Each row comes from the steps of one path. Every step used is in the known rows, and no mark comes twice. Write the path behind each row, first mark first.
In the rows, zero is written as 100.
Known rows
deruk kulo sevudak: [106, 77, 98, 85, 97, 115, 98, 104, 91, 115, 85, 62, 104, 103, 104, 99, 147, 86, 82, 102, 69, 113, 104, 99]
finit feva deruk gubus sevudak: [105, 73, 105, 105, 95, 80, 95, 105, 105, 88, 111, 104, 94, 94, 106, 103, 87, 111, 122, 121, 113, 90, 84, 100]
finit kulo sevudak deruk feva: [104, 92, 102, 90, 122, 98, 103, 72, 114, 112, 95, 103, 67, 96, 90, 99, 76, 75, 98, 98, 114, 114, 99, 103]
sevudak deruk kulo finit feva: [97, 117, 89, 110, 95, 118, 125, 69, 99, 78, 106, 119, 62, 105, 88, 89, 149, 89, 106, 88, 120, 93, 105, 115]
gubus sevudak deruk kulo finit feva: [98, 99, 80, 113, 90, 119, 113, 77, 102, 71, 112, 143, 75, 105, 94, 102, 165, 59, 117, 91, 111, 98, 98, 103]
sevudak deruk gubus: [104, 113, 87, 110, 103, 101, 132, 108, 100, 102, 99, 134, 104, 100, 108, 104, 86, 118, 78, 112, 130, 67, 104, 104]
gubus sevudak deruk finit: [101, 121, 75, 110, 99, 117, 104, 119, 108, 108, 113, 148, 116, 65, 102, 111, 89, 82, 85, 92, 88, 81, 99, 77]
feva finit deruk sevudak: [92, 79, 109, 105, 88, 84, 89, 94, 104, 70, 95, 64, 110, 142, 92, 103, 52, 125, 112, 97, 92, 87, 89, 80]
feva finit kulo: [93, 104, 115, 102, 77, 94, 78, 106, 92, 74, 98, 51, 111, 103, 97, 94, 95, 117, 101, 98, 122, 109, 102, 96]
deruk kulo: [100, 95, 98, 91, 75, 106, 109, 116, 90, 112, 89, 81, 124, 117, 110, 94, 128, 97, 87, 94, 89, 106, 110, 102]
feva finit deruk: [91, 95, 114, 103, 88, 88, 84, 114, 96, 79, 99, 43, 107, 113, 96, 98, 83, 145, 104, 105, 89, 92, 88, 96]
kulo sevudak: [98, 93, 101, 103, 111, 102, 86, 131, 97, 122, 85, 58, 105, 81, 100, 112, 135, 108, 84, 111, 82, 106, 96, 96]
gubus sevudak deruk: [94, 104, 84, 118, 95, 107, 100, 131, 99, 110, 105, 141, 125, 99, 112, 125, 113, 79, 93, 105, 115, 81, 92, 91]
feva deruk kulo finit sevudak: [102, 77, 121, 84, 89, 95, 91, 71, 81, 100, 98, 78, 96, 142, 104, 89, 114, 98, 127, 101, 73, 126, 102, 118]
finit sevudak deruk feva: [105, 113, 107, 84, 123, 81, 104, 94, 110, 127, 102, 138, 109, 122, 106, 105, 89, 86, 114, 97, 113, 115, 100, 109]
finit deruk: [90, 88, 104, 113, 93, 86, 94, 131, 102, 109, 92, 65, 103, 108, 97, 97, 86, 132, 100, 105, 99, 91, 92, 104]
kulo finit feva deruk gubus: [98, 99, 109, 111, 102, 83, 115, 80, 101, 76, 102, 76, 58, 89, 90, 89, 94, 141, 119, 116, 110, 94, 94, 117]
feva deruk finit: [98, 115, 109, 93, 94, 98, 97, 111, 96, 122, 104, 69, 106, 69, 98, 92, 43, 135, 92, 99, 69, 94, 98, 91]
finit sevudak deruk: [99, 111, 104, 104, 114, 97, 93, 114, 97, 121, 104, 132, 118, 116, 106, 109, 110, 97, 105, 104, 129, 93, 98, 109]
finit sevudak deruk feva kulo: [112, 99, 124, 71, 132, 87, 96, 70, 100, 121, 103, 138, 104, 120, 113, 105, 54, 74, 113, 105, 109, 123, 103, 116]
kulo sevudak deruk: [99, 105, 94, 109, 121, 115, 101, 111, 97, 122, 95, 98, 92, 86, 99, 117, 115, 99, 80, 110, 103, 82, 93, 99]
kulo finit sevudak: [94, 106, 104, 109, 105, 89, 85, 117, 96, 101, 92, 86, 105, 107, 99, 103, 152, 106, 116, 102, 94, 125, 104, 111]
gubus sevudak deruk kulo: [103, 88, 82, 101, 81, 119, 111, 104, 93, 104, 105, 146, 124, 124, 115, 112, 126, 58, 92, 97, 103, 88, 101, 92]

Write each row's path
[86, 77, 92, 124, 95, 86, 106, 95, 110, 79, 86, 84, 82, 134, 84, 102, 78, 112, 115, 94, 88, 95, 96, 93] | kulo finit deruk sevudak
[98, 129, 93, 103, 103, 100, 97, 121, 115, 105, 106, 82, 90, 43, 86, 84, 111, 122, 97, 87, 97, 99, 103, 92] | deruk finit feva
[108, 109, 93, 99, 116, 119, 91, 84, 108, 91, 123, 149, 86, 47, 99, 102, 70, 71, 101, 96, 105, 91, 96, 89] | gubus sevudak deruk finit feva kulo
[101, 76, 96, 109, 96, 81, 114, 115, 107, 92, 91, 80, 95, 109, 100, 90, 74, 141, 94, 114, 101, 82, 97, 106] | finit deruk gubus
[105, 113, 100, 90, 108, 95, 84, 122, 106, 119, 102, 96, 121, 74, 99, 91, 106, 109, 100, 91, 79, 115, 109, 91] | deruk finit sevudak
[99, 125, 89, 108, 96, 115, 108, 91, 108, 99, 109, 121, 87, 66, 87, 84, 56, 101, 84, 84, 125, 86, 110, 92] | sevudak deruk finit kulo
[101, 106, 87, 98, 104, 91, 111, 111, 112, 116, 104, 148, 116, 106, 111, 121, 92, 68, 103, 98, 99, 102, 93, 91] | gubus sevudak deruk feva
[104, 102, 118, 83, 107, 89, 78, 103, 97, 124, 109, 84, 112, 85, 99, 89, 54, 123, 112, 100, 73, 110, 98, 97] | feva deruk finit sevudak
[102, 90, 103, 91, 91, 100, 97, 90, 90, 93, 92, 92, 105, 131, 102, 90, 164, 84, 113, 93, 80, 132, 113, 113] | deruk kulo finit sevudak
[101, 107, 92, 97, 86, 118, 124, 97, 89, 111, 99, 123, 113, 121, 108, 99, 109, 89, 82, 94, 114, 83, 108, 105] | sevudak deruk kulo
[104, 81, 83, 110, 88, 89, 105, 134, 103, 95, 94, 116, 128, 97, 116, 113, 121, 96, 93, 115, 97, 94, 99, 90] | deruk gubus sevudak
[95, 104, 111, 106, 99, 104, 96, 101, 84, 94, 86, 74, 96, 90, 105, 106, 102, 104, 94, 109, 87, 116, 107, 112] | feva kulo finit
[87, 120, 97, 122, 99, 94, 99, 115, 105, 86, 96, 72, 76, 77, 87, 97, 156, 119, 114, 99, 112, 109, 98, 111] | kulo finit feva
[96, 101, 91, 102, 77, 110, 116, 99, 89, 92, 86, 77, 99, 112, 101, 93, 150, 96, 93, 92, 76, 115, 113, 108] | deruk kulo finit
[101, 99, 103, 91, 91, 91, 92, 73, 109, 71, 113, 122, 103, 115, 101, 107, 71, 67, 116, 93, 117, 113, 94, 87] | gubus sevudak deruk feva finit kulo
[106, 115, 109, 89, 111, 106, 88, 96, 105, 100, 106, 83, 84, 42, 93, 84, 74, 109, 96, 95, 94, 108, 106, 99] | deruk finit feva kulo
[112, 97, 109, 84, 132, 114, 79, 84, 106, 103, 102, 64, 66, 29, 88, 90, 92, 99, 92, 102, 71, 115, 100, 95] | deruk finit feva kulo sevudak
[98, 71, 102, 95, 79, 98, 104, 104, 96, 102, 92, 69, 103, 130, 101, 84, 98, 111, 99, 96, 83, 98, 101, 106] | finit deruk kulo
[107, 95, 103, 86, 100, 108, 104, 87, 91, 114, 105, 136, 118, 139, 110, 96, 123, 77, 102, 95, 116, 100, 107, 111] | finit sevudak deruk kulo
[99, 120, 113, 80, 94, 80, 99, 105, 102, 96, 95, 59, 119, 105, 105, 103, 93, 119, 102, 96, 77, 121, 99, 94] | deruk feva finit
[98, 91, 101, 111, 113, 113, 93, 91, 101, 105, 97, 97, 76, 90, 90, 103, 98, 87, 89, 105, 131, 92, 97, 102] | finit kulo sevudak deruk
[95, 117, 99, 114, 115, 101, 100, 97, 97, 100, 102, 128, 94, 113, 97, 108, 133, 97, 111, 102, 117, 102, 102, 113] | kulo finit sevudak deruk
[100, 134, 108, 86, 104, 92, 113, 86, 103, 94, 105, 100, 107, 112, 103, 108, 74, 111, 96, 95, 100, 99, 97, 95] | sevudak deruk feva finit
[101, 105, 80, 112, 92, 115, 96, 99, 112, 91, 116, 145, 99, 65, 93, 97, 71, 69, 93, 86, 114, 91, 103, 80] | gubus sevudak deruk finit kulo
[91, 70, 99, 114, 93, 82, 99, 112, 111, 100, 88, 87, 106, 137, 93, 103, 56, 113, 108, 97, 102, 86, 93, 88] | finit deruk sevudak
[109, 103, 112, 77, 95, 110, 94, 70, 84, 84, 111, 114, 121, 144, 109, 96, 118, 89, 105, 95, 108, 101, 104, 103] | feva finit sevudak deruk kulo
[117, 81, 104, 91, 132, 115, 113, 71, 92, 100, 95, 115, 79, 86, 110, 110, 66, 95, 72, 127, 104, 82, 102, 108] | feva kulo sevudak deruk gubus
